Every row comes from one small tree of marks. The marks that hang from a mark follow it in brackets, in alphabetical order. Every link used is in the known rows. Which tree was each row made from?
Known rows:
vame{rizinug}: [ 2.41  1.62 -1.16  0.63  1.12 -0.82  0.66  2.51 -1.07  2.28 -0.96 -0.02
  0.29  1.39 -0.02  0.13 -0.41  2.03  0.76 -2.32 -2.00  0.54]
letib{dibaz rizinug{ganaz vame{fugi}}}: [ 1.34 -0.06 -1.52  1.47 -0.30 -0.61 -1.28  1.70 -1.00  4.90 -0.13  1.04
 -1.66 -0.64 -0.54 -5.49 -1.06 -0.83 -1.11 -1.47  0.44  0.91]
letib{rizinug{ganaz{dibaz tusi}}}: [ 2.32 -0.82  0.88 -0.34 -2.51 -1.71 -1.39  0.45 -0.71 -3.00 -0.02  1.49
  0.35  0.06 -0.03 -3.00  0.04  0.25  0.20 -2.28  0.82  0.35]
letib{rizinug{vame{fugi}}}: [ 1.94  0.02 -1.79  1.26  0.95 -0.64 -0.44  1.64 -0.75  2.96 -0.32  1.01
 -0.88 -0.06 -0.28 -2.90 -0.22  0.48 -0.26 -1.76 -0.40  1.02]
rizinug{ganaz{dibaz{letib} tusi} vame}: [ 1.09  0.57  1.30 -1.52 -3.73 -2.52 -1.56  0.32 -1.86 -3.06  0.64 -1.05
  1.40 -0.43  0.15 -0.41  0.05 -1.23  1.04 -2.39 -0.12 -0.51]
dibaz{letib{rizinug{ganaz{tusi} vame}}}: [ 1.29 -0.11  1.20 -0.19 -2.71 -0.96 -0.09  0.47 -1.15 -2.16 -0.34 -0.39
  0.11 -1.22  0.07 -3.75 -0.64 -1.11 -0.74 -1.93 -1.12  0.31]
gutiz{ganaz{tusi}}: [ 1.96  2.11 -0.22 -0.96 -1.78 -1.75 -1.24  1.29 -1.05 -1.94  1.96  1.49
  0.75  0.01 -0.09  1.43 -0.15  2.60  1.32 -2.78 -1.33  1.11]
tusi{ganaz{dibaz{letib{rizinug{vame{fugi}}}}}}: [ 0.33 -2.46 -1.40 -0.51 -0.46 -1.05 -0.28 -0.53 -0.15  0.27  0.57  0.38
 -0.32 -0.42  0.52 -0.83 -0.62 -0.42 -1.39 -2.43  0.35  0.93]
samo{gutiz{ganaz} letib{rizinug{vame}}}: [ 0.63  3.13  0.61 -0.40  1.74  0.27 -0.45  0.34 -1.51  2.03 -0.02  1.89
  1.57 -1.76 -0.54 -1.73 -2.59 -0.16 -2.61 -1.42  1.54  1.57]
samo{gutiz letib{dibaz rizinug{ganaz vame{fugi}}}}: [ 0.09  0.74 -0.46  0.79  0.81  0.58 -1.10  1.10 -1.70  6.28 -0.48  2.59
 -1.43 -0.23 -0.78 -6.53 -2.54 -1.76 -3.76 -0.73  2.68  1.12]
gutiz{ganaz{dibaz} samo}: [ 4.63  2.60 -0.56 -2.17 -1.41 -3.10 -0.18  0.61 -0.54 -1.81  1.88  0.40
  1.53 -0.44  0.59  4.36  0.38  1.59 -0.32 -3.07 -1.19  0.81]
tusi{ganaz{dibaz}}: [ 0.42 -0.38 -0.69 -1.10 -1.29 -1.06 -3.04  1.32 -0.26  0.41 -0.36  0.95
  1.62  0.11  0.47  0.84 -0.27  2.05  1.62 -2.36  0.81  0.31]
gutiz{ganaz{dibaz} samo{letib}}: [ 3.43  3.35 -0.03 -2.61 -1.57 -3.00 -0.07  0.46 -0.87 -2.91  2.78  1.58
  1.40 -0.07  0.65  3.82 -0.75  0.94 -0.92 -2.75  0.15  1.07]
samo{gutiz letib{dibaz rizinug}}: [-1.01  0.99 -0.11  0.77  1.74  0.56 -0.13  0.93 -0.52  4.47 -1.79  3.93
 -0.19  1.10 -0.31 -2.28 -2.23  0.08 -3.06 -0.33  2.86  1.41]
vame{fugi rizinug{ganaz}}: [ 4.47  1.19 -1.85  0.56 -0.23 -1.12  0.70  2.57 -1.54  4.25  1.26 -0.41
 -1.66  1.04 -0.09 -4.12 -0.21  1.39  0.25 -2.22 -2.59  0.18]
vame{fugi rizinug}: [ 3.47  0.93 -2.48  0.78  1.24 -1.07  1.51  2.51 -1.09  3.64  0.61  0.54
 -1.47  2.14 -0.09 -1.23 -0.05  2.13  0.24 -2.54 -2.25  0.68]
samo{gutiz{ganaz{tusi}} letib{dibaz rizinug{vame}}}: [-1.50  1.33  0.87 -0.18  1.31  0.65 -1.11 -0.27 -1.76 -0.16  0.08  3.79
  0.34 -0.72 -0.91 -0.11 -2.97 -0.56 -3.87 -2.33  2.83  2.37]
samo{gutiz{ganaz{dibaz{letib} rizinug tusi}}}: [ 1.14  2.39  0.69 -2.02 -2.11 -2.33  1.67 -2.09 -1.71 -3.21  1.31  0.66
  0.85  0.19  0.10  2.85 -0.01  1.12 -1.72 -2.86  0.65  0.89]
ganaz{rizinug}: [ 1.20  2.81 -0.78  0.48 -1.22 -1.50 -0.70  1.70 -1.08  1.67 -1.10  1.07
 -0.11  0.67  0.05 -0.28  0.40  2.48  1.60 -1.57 -0.62  0.48]
dibaz{letib{rizinug{ganaz vame{fugi}}}}: [ 2.75  0.09 -0.81  0.30 -1.45 -1.29  1.13  0.90 -0.74  2.61  0.79 -0.75
 -1.11 -1.09  0.13 -5.45 -0.39 -1.00 -1.16 -1.21 -1.51  0.26]
tusi{ganaz{dibaz rizinug{vame}}}: [-0.73  0.97 -0.27 -0.55 -1.00 -0.80 -3.33  0.52 -1.59 -0.69 -1.56  0.27
  1.35 -1.04  0.02  1.41 -0.41  1.20  1.34 -2.82  1.44  0.63]

Which tree is each row?
[ 0.71  0.39 -0.67 -0.76 -2.32 -2.82  0.77 -0.76 -2.07 -3.77  0.85  0.36
 -1.09  1.24  0.08  1.61  0.84 -0.12 -0.12 -3.23  0.32  0.47]  ganaz{dibaz{letib} rizinug{vame{fugi}} tusi}
[ 2.25 -1.05 -0.13  0.04 -2.51 -1.21  0.63  0.40 -1.20 -0.87  1.48  0.18
 -1.57 -0.49  0.01 -4.72 -0.28 -1.03 -1.33 -2.13 -1.14  0.54]  dibaz{letib{rizinug{ganaz{tusi} vame{fugi}}}}
[ 2.51  2.37  0.10 -1.17 -0.28 -0.62 -0.98  0.69 -1.52  0.83  1.00  1.51
  1.21  0.05 -0.40  0.95 -0.42  2.42 -0.43 -2.46  0.09  1.08]  samo{gutiz{ganaz{tusi}}}
[-0.73  0.13 -0.84  1.60  1.16 -0.26 -1.30  1.64 -0.57  2.77 -2.38  1.66
  0.21 -0.20 -0.39 -0.91 -1.22 -0.18 -0.74 -1.44  1.10  1.19]  letib{dibaz rizinug{vame}}
[ 0.04 -2.04 -0.37 -0.80 -1.33 -1.06  0.25 -0.54  0.72 -0.82 -0.06  0.82
  0.59  0.06  0.84 -0.08 -0.51  0.64 -0.94 -1.85  0.47  0.75]  tusi{ganaz{dibaz{letib{rizinug}}}}
[ 0.86  1.96 -0.40 -0.76 -2.18 -2.97  1.29 -0.27 -0.72 -1.18 -0.25  0.04
  0.38  1.17  0.64  1.62  0.67  0.90  0.92 -1.65 -0.17 -0.01]  ganaz{dibaz{letib} rizinug}
[ 1.67  1.59 -1.63  0.15 -0.33 -2.29 -1.14  0.77 -1.87  0.74 -0.20  0.33
 -0.58  0.49 -0.29  0.21  0.57  0.63  1.03 -2.78  0.85  0.44]  ganaz{dibaz rizinug{vame{fugi}}}
[ 0.81  1.02  0.17 -0.49 -2.00 -2.18 -1.14  0.24 -1.40 -3.93 -0.45  1.79
  0.12  1.42 -0.02  1.99  0.75  1.89  1.44 -3.00  0.98  0.54]  ganaz{dibaz rizinug tusi}
[ 1.01  0.22  1.89 -1.06 -1.23 -0.39 -0.96 -0.38 -1.39 -1.18 -0.02  3.01
  0.84  0.30 -0.23 -4.03 -1.42 -0.65 -2.22 -1.54  2.96  0.52]  samo{gutiz letib{rizinug{ganaz{dibaz tusi}}}}
[ 0.68 -1.48  0.35 -0.58 -1.71 -2.15  1.41 -0.90  0.07 -4.51  0.14  1.48
  0.10  1.28  0.44  0.82  0.16  0.11 -0.54 -2.29  0.05  0.59]  ganaz{dibaz{letib{rizinug}} tusi}
[ 2.49  0.24  0.07 -0.03 -1.46 -1.68 -1.05  0.82 -0.19  0.77 -0.36  0.54
  0.72 -0.48  0.16 -3.70 -0.06  0.11  0.58 -1.45  0.34  0.09]  letib{rizinug{ganaz{dibaz}}}
[ 0.93 -1.96 -0.60 -0.32 -0.81 -2.15  1.25 -0.84 -0.80 -3.40  0.99  0.84
 -0.83  0.88  0.08 -0.19  0.07 -1.02 -1.29 -2.88  0.31  0.77]  ganaz{dibaz{letib{rizinug{vame{fugi}}}} tusi}
[ 0.33  0.73 -1.85  0.20 -0.67 -0.11 -2.58  1.37 -1.65  2.48 -0.35  0.90
 -0.95 -0.62 -0.09 -1.17 -0.32  2.05  0.44 -2.81 -0.21  1.07]  tusi{ganaz{rizinug{vame{fugi}}}}
[ 2.54 -0.01  0.66 -1.14 -2.59 -2.22  1.71  0.27 -1.57 -3.20  0.68 -1.04
  0.13  1.44  0.43 -0.12 -0.07 -0.17 -0.30 -3.09 -1.83 -0.24]  vame{rizinug{ganaz{dibaz{letib} tusi}}}
[ 1.83  3.29  0.26 -0.79 -0.66 -0.70 -0.33 -0.05 -2.08 -0.36  0.62  1.64
  0.51 -0.25 -0.48  1.05 -0.31  2.69 -1.02 -2.83  0.26  1.29]  samo{gutiz{ganaz{rizinug tusi}}}
[ 2.55  0.97 -0.74 -1.02 -2.69 -2.91 -0.66  0.81 -1.43  1.61  1.71 -1.87
  0.05 -0.19  0.27 -2.63  0.31 -1.16  0.81 -1.89 -0.57 -0.63]  rizinug{ganaz{dibaz{letib}} vame{fugi}}
[-0.96  2.39  0.13  0.14  2.05  0.33 -0.39  0.21 -1.38  3.40 -0.50  2.61
  0.79 -1.01 -0.73 -1.00 -3.10 -0.80 -3.34 -1.36  2.52  2.02]  samo{gutiz{ganaz} letib{dibaz rizinug{vame}}}
[-0.03  1.26  0.49 -0.30 -1.61 -1.80 -2.06  0.29 -2.28 -4.30 -1.48  0.65
  0.86  0.37 -0.37  2.30  0.35  0.64  1.41 -3.31  1.39  0.53]  ganaz{dibaz rizinug{vame} tusi}
[ 0.93 -1.46 -0.87  1.11 -1.30 -0.40 -1.67  1.22 -1.35  1.15  0.17  1.87
 -2.06 -0.14 -0.66 -4.60 -0.86 -0.72 -1.43 -2.44  0.70  1.10]  letib{dibaz rizinug{ganaz{tusi} vame{fugi}}}
[ 0.37  0.59 -0.18  1.29 -0.56 -0.31 -2.19  1.81 -0.94  3.60 -1.78  0.78
  0.04 -1.24 -0.50 -4.30 -1.26 -0.92 -0.58 -1.16  0.74  0.69]  letib{dibaz rizinug{ganaz vame}}
[ 2.97  1.61 -1.15  0.12 -1.55 -1.28 -2.47  2.70 -1.78  4.46  0.66 -0.81
 -0.35 -0.74 -0.30 -4.61  0.00  0.37  1.53 -1.62 -0.86 -0.15]  rizinug{ganaz vame{fugi}}
[-0.76 -1.61 -0.04 -0.72 -0.68 -0.71 -0.77 -0.54 -0.10 -1.26 -1.16 -0.14
  1.39 -1.12  0.50  0.20 -1.03 -0.42 -0.81 -2.20  0.57  0.70]  tusi{ganaz{dibaz{letib{rizinug{vame}}}}}
